Every row comes from one small tree of marks. The marks that hang from a mark follow it in brackets, in the order of their numbers. Every link used is in the known rows. Which tree was each row made from?
Known rows
q_177(q_405 q_443 q_951(q_12)): [ -0.8  -2.7  -2.9   5.8  49.4 -25.1   1.0  15.2  10.9  -2.0 -19.8  14.5
  16.0  11.9 -31.8  11.1 -23.4  19.6 -22.9 -15.6  36.3]
q_177(q_951): [  4.8 -20.3  13.7  22.3  41.7 -10.0  22.6   5.6   4.0   2.2 -18.9  20.2
  -0.1  19.3 -39.1   4.9 -12.7  26.1  -9.7 -30.1   7.0]
q_951(q_12): [-12.5  -9.2   2.7  17.6  58.0 -10.8  18.8  13.9   6.3   6.9 -33.2  23.4
  13.4  -0.3 -30.3  -1.0 -14.7  22.3 -17.6 -18.2   8.5]
q_405(q_177): [ -9.0 -14.7  -4.0  30.8  38.5   6.4  19.8  14.0   6.0   7.2 -33.4  31.1
  14.1  16.5 -45.8   4.2  -5.4  37.8  -5.4 -24.7   2.8]
q_951(q_177): [ -2.4 -14.4   9.3  34.3  47.3   4.6  21.7 -13.6  15.0   1.2 -23.6  16.7
   2.9   0.0 -31.5  -3.3   3.7  16.2 -16.4 -20.0   3.3]
q_405(q_12): [  3.6 -16.4  -4.8  27.2  46.1  -0.1  10.1 -11.4   1.2   0.1 -18.1   7.1
  16.8  11.6 -40.3  -5.7 -11.4  27.9  -7.2 -29.6  -5.3]
q_951(q_12(q_443) q_177): [-15.8   1.4  11.6  12.8  44.2  -8.4  14.0  -2.2  20.7   8.5 -43.9  12.5
  13.9   2.9 -15.3  -4.4   0.2  18.8 -18.7 -22.5  19.2]
q_405(q_177(q_443)): [-18.3  -8.1  -9.7  26.3  29.1 -10.1  13.2  19.9   7.8   3.8 -42.1  25.8
  15.2  20.1 -45.5   5.1 -10.6  27.9  -5.1 -28.9  25.0]
q_177(q_405(q_12(q_443)) q_951): [ 23.3  -7.7  -1.6  14.2  32.3  -6.5  -8.3 -16.9  11.0   2.7  -4.1  -0.9
  28.7  31.7 -36.8   4.0  -9.1  37.9  -7.2 -30.8  10.5]
q_177(q_405 q_443 q_951): [ 10.0  -9.9  -0.3  20.5  36.3 -20.7   1.8   2.3  12.3  -1.5  -7.1  15.3
  15.3  21.0 -42.3  10.6 -16.3  20.4 -14.1 -21.0  28.7]
q_482(q_12(q_405 q_951) q_177): [  1.8 -16.6  23.9  35.3  42.8   4.7  22.5  17.8   8.6   5.2 -15.3   6.4
   3.6 -12.8 -17.6   3.1  -0.1  -5.8 -31.6 -33.5  -1.9]
q_12(q_405(q_177) q_443 q_951): [ -7.1 -11.3  -0.2  22.3  24.4   5.5  19.2  31.1   2.8  24.6 -39.4  27.6
  13.4  12.4 -28.1   9.7   4.8  17.0  -5.7 -33.0   7.1]
q_12(q_405 q_443 q_951): [ -0.2 -13.7  10.0  23.1  30.8  -6.7  18.3  17.8   4.0  24.5 -28.5  23.2
  11.6   4.5 -22.9   2.8   1.2   2.8 -10.0 -33.6   5.2]
q_12(q_405 q_443(q_177) q_951): [ -7.1  -5.6  17.7  17.0  26.0 -13.9  19.1  17.8  -0.1  25.8  -4.6  17.0
  14.0  -3.2 -24.4   9.4   0.4  -9.6 -13.0 -32.8   1.2]
q_405(q_12(q_951(q_177))): [ 11.1 -17.2   5.8  23.6  39.1   3.7  18.8 -23.5   1.0  -3.7 -27.8  -8.0
  -1.0  -7.5 -23.7  -2.1   2.4  14.3 -21.7 -31.5 -14.5]
q_177(q_443): [-11.5 -10.7   0.9  27.0  34.2 -22.1  11.8   6.8  10.1   4.6 -30.0  21.1
  10.5  12.6 -39.1  -0.9 -14.5  13.9  -9.0 -28.5  21.9]
q_482(q_12): [ -6.3 -11.4  12.8  37.2  25.6  -1.8  15.6   2.4  13.9   1.6 -15.5  12.9
  15.4  13.2 -38.9  -2.8  -1.6  21.8 -17.7 -30.9   3.0]
q_405(q_12 q_177(q_443)): [-12.3  -7.9 -18.7  22.1  30.6  -4.1   4.4   5.7   1.6  -3.6 -40.2   7.6
  19.5  22.8 -46.6   1.4 -12.9  33.6  -2.6 -32.5  18.6]
q_177(q_951(q_12)): [ -6.3 -12.6  11.6   8.0  54.2 -14.7  22.2  16.9   3.1   1.6 -31.0  18.5
   1.9   9.3 -28.2   6.6 -19.4  25.3 -17.2 -23.1  14.7]
q_482(q_12(q_951) q_177(q_443)): [ -2.5  -8.7  23.9  25.9  18.9 -23.5  12.2   7.5  13.6  -4.3 -30.5  -3.9
   3.4  -0.8 -20.5   0.6 -11.3   1.8 -33.5 -45.5  14.1]
q_177(q_405 q_443): [  3.3  -6.6  -9.7  29.0  39.4 -15.8  -2.5  -1.7  15.3   3.8  -8.7  21.1
  25.8  12.2 -43.4   2.4 -12.1  16.5 -14.7 -16.3  22.3]
q_951(q_177(q_405(q_12))): [ 16.1 -10.0 -10.2  33.2  55.8  16.2  -1.1 -33.6  15.0  -6.7   0.0  -1.0
  22.8   0.7 -36.3  -2.5   3.5  24.7 -19.5 -11.5  -3.5]

Which tree is each row?
[-19.4  -8.2   0.5   9.5  58.3 -19.1  20.0  37.9   2.7   4.2 -33.1  21.3
   1.6   4.5 -25.0  10.5 -20.9   0.4 -14.4 -18.3  41.0] -> q_177(q_443 q_951(q_12(q_405)))
[-11.3 -11.7   0.0  17.0  25.2 -14.3  16.3  22.6   4.9  -2.0 -39.2  20.8
   2.9  29.8 -44.0  13.7 -15.1  31.9  -5.5 -33.0  31.8] -> q_405(q_177(q_443 q_951))
[-20.8  -7.3   2.0  28.5  21.9   2.3  18.4  39.7   8.3  -0.6 -28.7  16.7
   6.7  25.4 -39.8  15.3  -3.8  14.5 -11.3 -31.6  37.6] -> q_482(q_12(q_405(q_177(q_443 q_951))))
[  3.2  -4.1  -5.0  32.5  42.6  -6.2   1.2 -16.4  23.4  -3.0 -11.4  12.8
  17.4   1.5 -34.8   1.9  -0.5  10.0 -21.1 -12.1  24.3] -> q_951(q_177(q_405 q_443))
[  0.1 -18.8   9.6  33.3  51.4  11.2  31.2   5.0   4.8  11.3 -22.3  18.2
  -6.3 -17.5 -20.2   4.2   9.5  -7.0 -21.2 -19.3  -1.4] -> q_12(q_405 q_951(q_177))
[-14.3 -13.0  -5.9  23.4  39.9  -2.3  21.3  38.2   2.6   5.1 -32.6  28.9
   3.0  21.3 -40.9  16.1 -10.8  15.0  -2.3 -24.4  36.2] -> q_12(q_405(q_177(q_443 q_951)))
[ -9.4  -5.6  20.8  15.4  34.1 -13.0  19.0  18.8   3.9  17.5   2.5  17.8
  11.8  15.2 -30.3  13.1  -5.6   1.4  -4.5 -29.2  17.8] -> q_12(q_405 q_443(q_177(q_951)))
[-18.0  -7.7  -1.5  30.4  13.7   0.4  18.9  38.8   4.2   7.2 -37.3  14.9
   8.1   6.9 -32.9  12.0   1.6   4.0 -19.6 -33.9  20.2] -> q_482(q_12(q_405(q_177(q_443)) q_951))
[ -3.7  -9.2  28.1  23.5  25.6 -21.8  12.2   7.9  17.8 -12.5 -22.8  -3.2
   1.6  17.7 -27.3   4.1 -16.5  11.7 -25.1 -42.9  31.7] -> q_482(q_12 q_177(q_443 q_951))
[ -7.2 -13.1   4.3  29.7  40.2  -6.0  24.9   9.3   6.8   7.3 -30.7  12.9
  -5.5 -13.9 -18.9   5.4   3.8 -16.3 -21.1 -22.7  19.6] -> q_12(q_405 q_951(q_177(q_443)))
[ -7.4 -15.8  16.6  13.5  81.5  -1.8  24.6  30.4   6.6   2.7 -22.8  19.4
  -0.1  -7.6 -15.9   8.1 -20.1   5.1 -23.6 -17.5  20.2] -> q_482(q_177(q_951(q_12(q_405))))
[ 10.1   0.0  18.8  31.6  28.5  -3.0  -9.3 -10.0  31.6   3.3  -2.9   3.6
  37.1  14.4 -27.3  -2.5  -0.5  24.1 -26.2 -31.5  12.3] -> q_482(q_12(q_443) q_177(q_405))
[ 12.1  -8.7  12.6  18.7  41.5 -11.0  10.2  -2.1   5.4   3.6  24.5  13.6
  16.2  10.7 -43.7  16.5 -11.5  18.1 -18.8 -17.1   2.9] -> q_443(q_177(q_405 q_951))
[ 11.9  -0.7  14.2  14.3  16.5 -19.9   1.0  -5.3   8.1  19.8   8.2   8.9
  28.5   4.3 -31.1  10.8  -2.4  10.0 -21.9 -29.3  -4.3] -> q_12(q_443(q_177(q_405)) q_951)
[-22.0 -10.0 -15.1  32.2  43.3   2.2  17.3  35.4   5.9  10.5 -34.4  33.6
  14.9  11.6 -42.4   7.9  -6.0  11.5  -2.2 -19.3  29.5] -> q_12(q_405(q_177(q_443)))
[-22.1  -0.6   2.3  16.6  51.0 -17.2  15.5   4.1  15.7  -2.9 -44.5  11.9
   4.3  -5.9 -20.4  -1.3  -9.2   6.2 -23.3 -16.9  31.5] -> q_951(q_12 q_177(q_443))
[  2.6  -3.5  15.3   6.0  21.6 -19.1   7.0  -9.4   0.1   3.5  -1.2  -8.0
  16.6  25.5 -35.2   6.7 -12.7  22.2  -5.1 -41.4   5.5] -> q_405(q_12(q_443(q_177(q_951))))
[-10.4  -5.3  18.9  32.5  29.5 -18.1   7.3   4.6  21.7  -7.3 -24.3   2.6
  13.0   7.3 -28.8  -3.4 -12.5   8.9 -25.2 -38.1  24.6] -> q_482(q_12 q_177(q_443))
[-19.1  -2.5   1.7  14.7  54.6  -5.8  14.1  27.8  11.1  21.7 -32.9  28.8
  22.4   3.1 -21.2  -0.3  -6.4   9.2 -10.5 -18.4  22.5] -> q_951(q_12(q_405 q_443))
[  9.6 -11.3   4.8  13.7  18.0 -13.9   5.7 -10.9   0.5  11.0 -32.6  -2.8
  15.5  14.3 -26.5  -3.5  -6.4  23.8 -10.2 -45.9  -5.8] -> q_405(q_12(q_443 q_951))
[-13.8  -6.4   6.2   4.1  45.0 -31.4  15.8  21.9   4.9  -1.3 -40.5  14.7
   1.7  12.9 -27.8   7.4 -25.8  16.0 -17.3 -26.7  36.6] -> q_177(q_443 q_951(q_12))
[ -3.2 -13.6  17.5  39.2  32.5  15.3  28.4   5.9  11.0   4.4 -17.9   5.6
  -3.3 -13.9 -18.3   3.8  16.5  -7.5 -30.4 -25.9  -1.4] -> q_482(q_12(q_405 q_951(q_177)))
[ 16.6  -3.4  27.2  22.8  25.4  -7.4  -4.7  -5.8  28.7  -2.0  -1.8  -1.5
  25.4  24.9 -26.1   4.8  -5.3  27.2 -25.8 -36.4  19.0] -> q_482(q_12(q_443) q_177(q_405 q_951))
[-25.4  -8.3 -12.2  21.2  65.9  12.8  24.0  42.1   2.5  12.7 -37.3  36.9
  16.7  -1.0 -33.0   8.4  -6.8  20.1 -11.5 -10.3  15.2] -> q_951(q_12(q_405(q_177)))
[  3.2  -9.4  -4.9  12.8  13.5  -2.0   7.0   2.6  -1.5  10.5 -44.9   2.6
  18.9  22.3 -32.0   2.8  -2.4  38.9  -6.0 -45.8  -4.5] -> q_405(q_12(q_443 q_951) q_177)
[ 18.2  -5.9  10.3  23.1  25.3  -2.8   5.0 -20.4  20.3  11.8 -17.2   7.7
  17.5   1.2 -21.6   3.5  10.8  15.0 -24.6 -25.0   2.1] -> q_12(q_443 q_951(q_177(q_405)))
[  0.0   8.5  16.3  26.3   9.9 -10.4  -5.5  -7.0  21.6  10.3  17.9   4.5
  40.7  17.3 -38.0   5.7   2.8  16.7 -21.9 -28.1   6.6] -> q_482(q_12(q_443(q_177(q_405))))
